Each row was made from one small tree. Brackets hold a mark, then the marks that hang from it, in alphabetical order. Every link used is in the known rows. Write each row's tree.
Known rows
[bagen mugam]: [-0.62 -1.12 -1.62 -3.57 -0.78 -0.31 -1.86 -6.03 -0.51 -1.97  1.10 -0.68
  1.56  2.82 -0.28  0.30 -0.31 -0.05 -0.53 -1.64 -1.01  0.71 -1.22]
[mugam bagen mizim]: [-1.75 -2.03 -3.99 -5.82  1.41  2.54 -1.30 -2.26  0.30  2.86  5.18  2.05
  3.45  1.59 -1.26  1.47  1.27  0.48  2.38 -0.44 -1.24 -0.37  0.89]
[mizim [migu bagen]]: [-0.79 -0.68 -4.74 -2.69  0.44  0.38 -1.14 -2.15 -0.90 -3.53 -0.95  0.67
 -0.11  2.34  0.64 -0.23 -2.51 -0.45  0.09 -3.00  0.14 -0.12  0.15]
[pirim [mozigim [mugam bagen [mizim [migu fuvurel]]]]]: [-2.13 -1.88 -3.11 -3.75  0.69  2.23 -1.81  0.99  0.99  2.35  2.19  1.72
 -0.18  0.36 -1.56  1.54 -0.47 -1.14  1.55 -4.37 -0.13  1.21  0.24]
[mizim [migu bagen damoz fuvurel zibalab]]: [-0.65  0.93  1.81  5.34  0.27 -1.51  1.08  2.61  0.35 -3.69 -1.59 -1.00
 -1.56 -2.01  1.43 -1.70 -1.20  0.79 -0.74  2.05  1.54 -0.79  0.80]
[bagen [mugam [mizim migu]] [pirim mozigim]]: [ 1.92  1.18 -5.33 -4.79 -0.98  1.56 -1.94 -2.05  0.09  4.01 -1.21 -0.22
  0.84  2.08  0.15  0.96 -1.55 -0.45 -1.05 -3.43 -1.46 -2.37 -3.25]
[zibalab [migu [damoz pusuf] mizim]]: [-1.32 -0.37  4.54  0.09 -0.98  0.72  1.27 -0.21 -0.77 -5.96  0.39  0.13
 -0.69  0.89 -0.53 -1.85  1.08 -1.68  3.87  1.58  0.08  2.20 -1.24]
[mugam bagen]: [-2.21 -1.55 -2.78 -4.47  1.05  1.90 -0.91 -3.52 -0.63 -0.82  2.87  1.24
  2.72  2.25 -0.57  1.10 -0.31  0.10  1.91 -1.01 -0.65  0.64  0.77]
[mizim [migu [damoz pusuf] fuvurel]]: [-2.14  0.09 -0.92 -0.36 -0.94 -0.86 -1.02  2.42  0.66 -6.09  0.02 -0.82
 -1.11 -0.05 -1.25 -2.02 -0.68 -0.67  1.85  1.74  0.00 -0.06  0.69]
[pusuf damoz]: [-1.10 -4.16 -0.56 -2.79  0.89 -0.51 -1.95 -3.37 -0.24 -2.72 -0.63 -2.38
  0.77  3.26 -0.94 -0.30  0.09  0.43  1.54 -1.09  0.01  0.36 -0.99]
[mugam [mizim migu]]: [-0.86 -2.40 -5.84 -5.91  0.69  0.71 -3.11 -1.56  0.39  0.84  1.31  1.37
  1.47  2.07 -0.60  0.89 -0.98 -0.80  1.22 -2.58 -1.13 -0.89  0.05]
[migu bagen damoz fuvurel mizim zibalab]: [ 0.75  1.54  6.76  8.66 -0.20 -1.77  3.61  2.48 -0.27 -5.46  0.29 -0.46
 -1.77 -2.03  1.31 -1.53 -0.33  1.49 -0.71  2.68  1.50  0.54 -0.50]
[mugam mizim]: [-1.27 -2.51 -3.02 -4.77  0.35  0.01 -1.66 -3.01  0.19  0.52  3.36  1.15
  2.26  2.58 -1.00  1.43 -0.07 -0.43  1.64 -1.30 -1.27  0.30 -0.47]
[mozigim [mugam [mizim [migu [bagen pirim] damoz zibalab]]]]: [ 1.18 -1.08  0.16  1.90 -0.17  0.01 -1.48  0.80  0.06  2.42 -1.21 -0.28
 -0.66  0.45  2.01  0.27  1.12  0.78 -2.96  0.64  0.37 -0.44 -0.55]
[migu [bagen pirim] [damoz pusuf] fuvurel mizim zibalab]: [ 1.05  3.47  5.59  8.87 -2.00 -1.30  4.34  4.56 -0.14 -4.71 -0.04 -0.92
 -2.00 -1.68  0.46 -2.69  0.70  1.52 -0.49  3.53  0.35 -0.28 -0.33]
[mugam [mizim [migu bagen damoz zibalab]] mozigim]: [ 0.57 -0.75 -0.57  1.33  0.75 -2.19 -0.50  2.37  0.14  1.56  1.55  1.96
  1.22 -1.00  0.77  0.03  0.89  0.17  0.75  2.06  0.31 -3.40  2.69]
[mugam [mizim [migu bagen damoz fuvurel zibalab]] [mozigim pirim]]: [ 1.19  1.00  1.11  2.43  2.70 -1.38  0.21  4.21  0.67  2.43  0.08  1.14
 -0.52 -4.37 -0.86  1.18  0.35 -0.12  0.03  1.53  0.62 -1.91  4.98]
[bagen [mugam [mizim [migu fuvurel]] mozigim] pirim]: [ 1.33  1.20 -5.46 -6.45 -0.09 -2.04 -2.59  0.08  1.51  5.14  1.35 -0.39
  1.59 -2.95 -1.43  0.86  0.77  0.29 -0.73 -0.39 -1.76 -3.30  2.36]
[mozigim [mugam bagen [mizim [migu damoz fuvurel zibalab]]] pirim]: [-0.97 -1.53  1.76  0.37  3.07  2.47 -1.77  2.45  1.17  3.98  0.80  0.46
 -0.58 -2.34 -0.99  1.92  2.48  0.09 -1.24  0.31  0.60  1.79  3.15]
[mozigim [mugam bagen [mizim migu]] pirim]: [-1.42 -3.14 -5.00 -7.38  3.26  4.30 -4.10 -2.22  0.10  4.38  1.30  1.76
  0.83  2.25 -1.82  3.24  1.01 -1.37 -0.22 -4.93 -0.98  2.20  2.76]
[mizim [migu [bagen [mugam mozigim]] damoz fuvurel zibalab]]: [ 0.76  1.84  2.15  3.87 -0.34 -3.47  0.45  1.52  0.55 -1.38 -0.63 -0.69
 -0.71 -3.60  0.75 -1.57  0.78  0.83 -1.45  2.62  1.13 -2.59  2.81]
[fuvurel migu]: [-0.85 -3.83 -2.65 -3.60  0.87 -0.58  0.26 -3.55  0.00  0.47 -2.44  0.94
  1.62  3.62 -0.51  0.62 -1.33 -1.16  0.44 -0.16 -0.44  1.81 -0.04]
[mizim [migu [bagen mugam pirim] [damoz pusuf] fuvurel zibalab]]: [ 0.61  3.76  0.98  5.37 -2.30 -1.07  1.09  2.92  0.33 -1.89 -2.23 -2.86
 -1.95 -2.29  0.66 -3.46  1.05  1.48 -2.24  3.13  0.10 -1.92  0.31]
[mizim [migu [bagen [mugam [mozigim pirim]]] damoz fuvurel zibalab]]: [ 1.69  2.47  2.66  3.38  1.54 -1.92  0.19  1.31  0.12 -0.15 -2.14 -0.87
 -1.23 -3.82 -0.20  0.14  0.19  0.22 -2.27  1.21  1.03 -1.31  4.14]

Write each row's tree
[ 1.28  3.76  5.41  2.36  0.32 -0.16  3.75  1.36 -0.43 -3.03 -2.26 -1.71
 -1.63 -4.20  1.27 -1.23  0.02  0.57  0.41  3.34  1.43  1.79 -1.21] : [zibalab [migu [bagen pirim] damoz fuvurel mizim]]
[ 1.77  4.43  6.58  4.29 -0.35  0.30  5.11  2.30 -0.71 -3.17 -3.18 -1.33
 -2.12 -3.23  1.27 -1.27 -1.94 -0.28  1.23  1.47  1.89  1.63 -3.32] : [zibalab [migu [bagen [pirim mozigim]] damoz fuvurel mizim]]
[ 0.63 -0.32  1.48  5.12 -0.80 -0.76  3.56  1.63 -0.43  0.59 -3.99 -0.53
 -0.17  1.75  0.83 -2.34  0.76  0.60 -0.92  5.09  0.10 -0.01  0.09] : [fuvurel [migu [bagen pirim] [damoz pusuf] zibalab]]
[-0.13 -0.65 -4.89 -7.49  1.28  0.56 -1.25 -1.16  0.35  6.57  5.17  2.27
  4.74 -0.50 -1.37  2.53  1.56  0.58  2.07  0.66 -1.88 -2.66  2.94] : [mugam [bagen pirim] mizim mozigim]
[ 0.44 -0.27 -3.08 -1.58 -0.70  0.87 -1.16 -1.98 -1.35 -1.51 -3.82  0.38
 -1.42  3.75  1.21  0.87 -3.67 -1.23 -1.60 -5.60  0.43  1.59 -2.46] : [mizim [migu [bagen [pirim [mozigim mugam]]]]]
[ 0.32  1.20  4.62  0.84 -0.35  0.03  2.05  0.83  0.14  2.20 -1.17 -0.97
 -1.35 -2.68  0.28  0.33  0.11 -0.93  1.15  1.52  1.41  3.17 -2.48] : [zibalab [migu [bagen [pirim [mozigim [mugam mizim]]]] damoz fuvurel]]
[ 0.75  0.17  1.34  3.54 -0.14 -1.09 -0.19  2.98  0.96  2.20 -1.23 -1.16
 -1.71 -2.70  1.17 -0.24  1.33  1.07 -2.88  1.69  0.60  0.08  0.28] : [mozigim [mugam [mizim [migu [bagen pirim] damoz fuvurel zibalab]]]]
[ 2.92  3.61  0.51  1.68 -1.61  1.11  2.46 -2.95 -1.58 -2.05 -1.59 -0.38
 -0.74  2.40  1.18 -0.18 -2.58  0.41 -2.11 -3.36 -0.13 -0.23 -4.19] : [migu [bagen mugam [pirim mozigim]] mizim]
[-1.18 -3.71 -2.58 -3.14  2.90  3.97 -3.02 -0.96  0.04  5.43  1.12  1.97
  0.80  1.81 -0.98  3.30  1.47 -0.83 -0.88 -4.18 -0.85  1.60  2.85] : [mozigim [mugam bagen [mizim [migu zibalab]]] pirim]
[ 0.21 -1.44  0.91  2.57 -2.44  0.77 -1.27  2.73  0.04  1.12 -0.85  0.53
 -1.04  2.99  0.23 -0.02  0.36 -1.09  0.00 -0.64 -0.59 -0.44 -2.38] : [bagen [pirim [mozigim [mugam [mizim [migu [damoz pusuf] zibalab]]]]]]
[-0.21 -0.74  3.36  5.76 -0.62 -1.11  0.61  3.35  0.53 -0.47 -0.75  0.42
 -2.40 -0.57  0.78 -0.33 -0.62 -0.44 -0.62 -0.59  1.53  0.57 -1.04] : [pirim [mozigim [mugam [mizim [migu bagen damoz fuvurel zibalab]]]]]
[ 1.87  1.44  5.94  7.04 -1.13 -0.73  2.37 -1.40 -0.91 -4.17  0.05 -1.05
 -0.79  0.75  2.09 -1.91  1.19  1.49 -2.62  1.68  0.84 -0.43 -1.81] : [migu [bagen mugam] damoz mizim zibalab]
[ 1.91  2.93 -4.19 -1.48 -1.21  1.25  0.02 -2.65 -1.22 -0.33 -3.84 -0.73
 -0.59  2.14  1.39 -0.43 -3.23 -0.12 -2.09 -3.86 -0.18 -1.50 -3.06] : [mizim [migu [bagen mugam [pirim mozigim]]]]
[ 0.88 -0.36  2.77  3.31 -1.01 -0.66 -0.64  3.34  1.14  2.33 -1.84 -0.45
 -1.53 -0.86  0.76  0.85 -0.36 -0.36 -1.62  0.15  0.32 -0.10 -2.20] : [bagen [pirim [mozigim [mugam [mizim [migu damoz fuvurel zibalab]]]]]]
[-0.58  2.08  0.48 -1.81  0.26 -0.37  2.39 -1.13 -0.37 -0.05 -1.76 -1.03
 -0.06 -2.87  0.07 -0.23 -0.98 -0.14  1.47  0.69  0.39  2.35  0.00] : [zibalab [migu [bagen pirim] fuvurel]]
[-3.04  0.00  3.67 -0.55 -0.88 -0.92  1.06  0.69  0.32 -4.76  0.77 -0.84
 -0.50 -1.58 -1.51 -1.88  0.88 -1.45  4.37  3.79  0.42  2.72  0.18] : [zibalab [migu [damoz pusuf] fuvurel]]
[ 1.93  1.22 -3.71 -4.55 -0.26 -1.48 -0.53 -3.17 -0.15  4.69  2.79  0.41
  2.73 -0.52 -0.56  1.00  1.55  0.80 -0.67 -0.03 -1.51 -2.56  1.24] : [migu [bagen [mugam mizim mozigim] pirim]]
[-1.85 -3.27 -1.44 -3.97  0.39  2.78 -1.51 -2.70 -0.23  2.55  3.99  2.44
  1.92  3.93 -1.33  2.33  0.16 -1.25  2.02 -3.68 -0.69  1.82 -1.19] : [pirim [mozigim [mugam bagen mizim]]]
[ 1.24  0.10 -3.66 -5.40 -0.83  0.32 -1.88 -4.26  0.26  4.26  2.02 -0.75
  2.42  1.26 -0.24  1.03  1.21  0.86 -1.29 -0.44 -1.98 -1.16 -1.80] : [bagen [mugam mizim] pirim]
[-1.85  0.78  4.56  7.25 -1.45 -1.95  2.63  2.86 -0.12 -5.68  1.20 -0.44
 -1.06 -0.74 -0.39 -2.49  0.52  0.72  1.41  3.92  0.64  0.51  0.89] : [migu bagen [damoz pusuf] fuvurel zibalab]
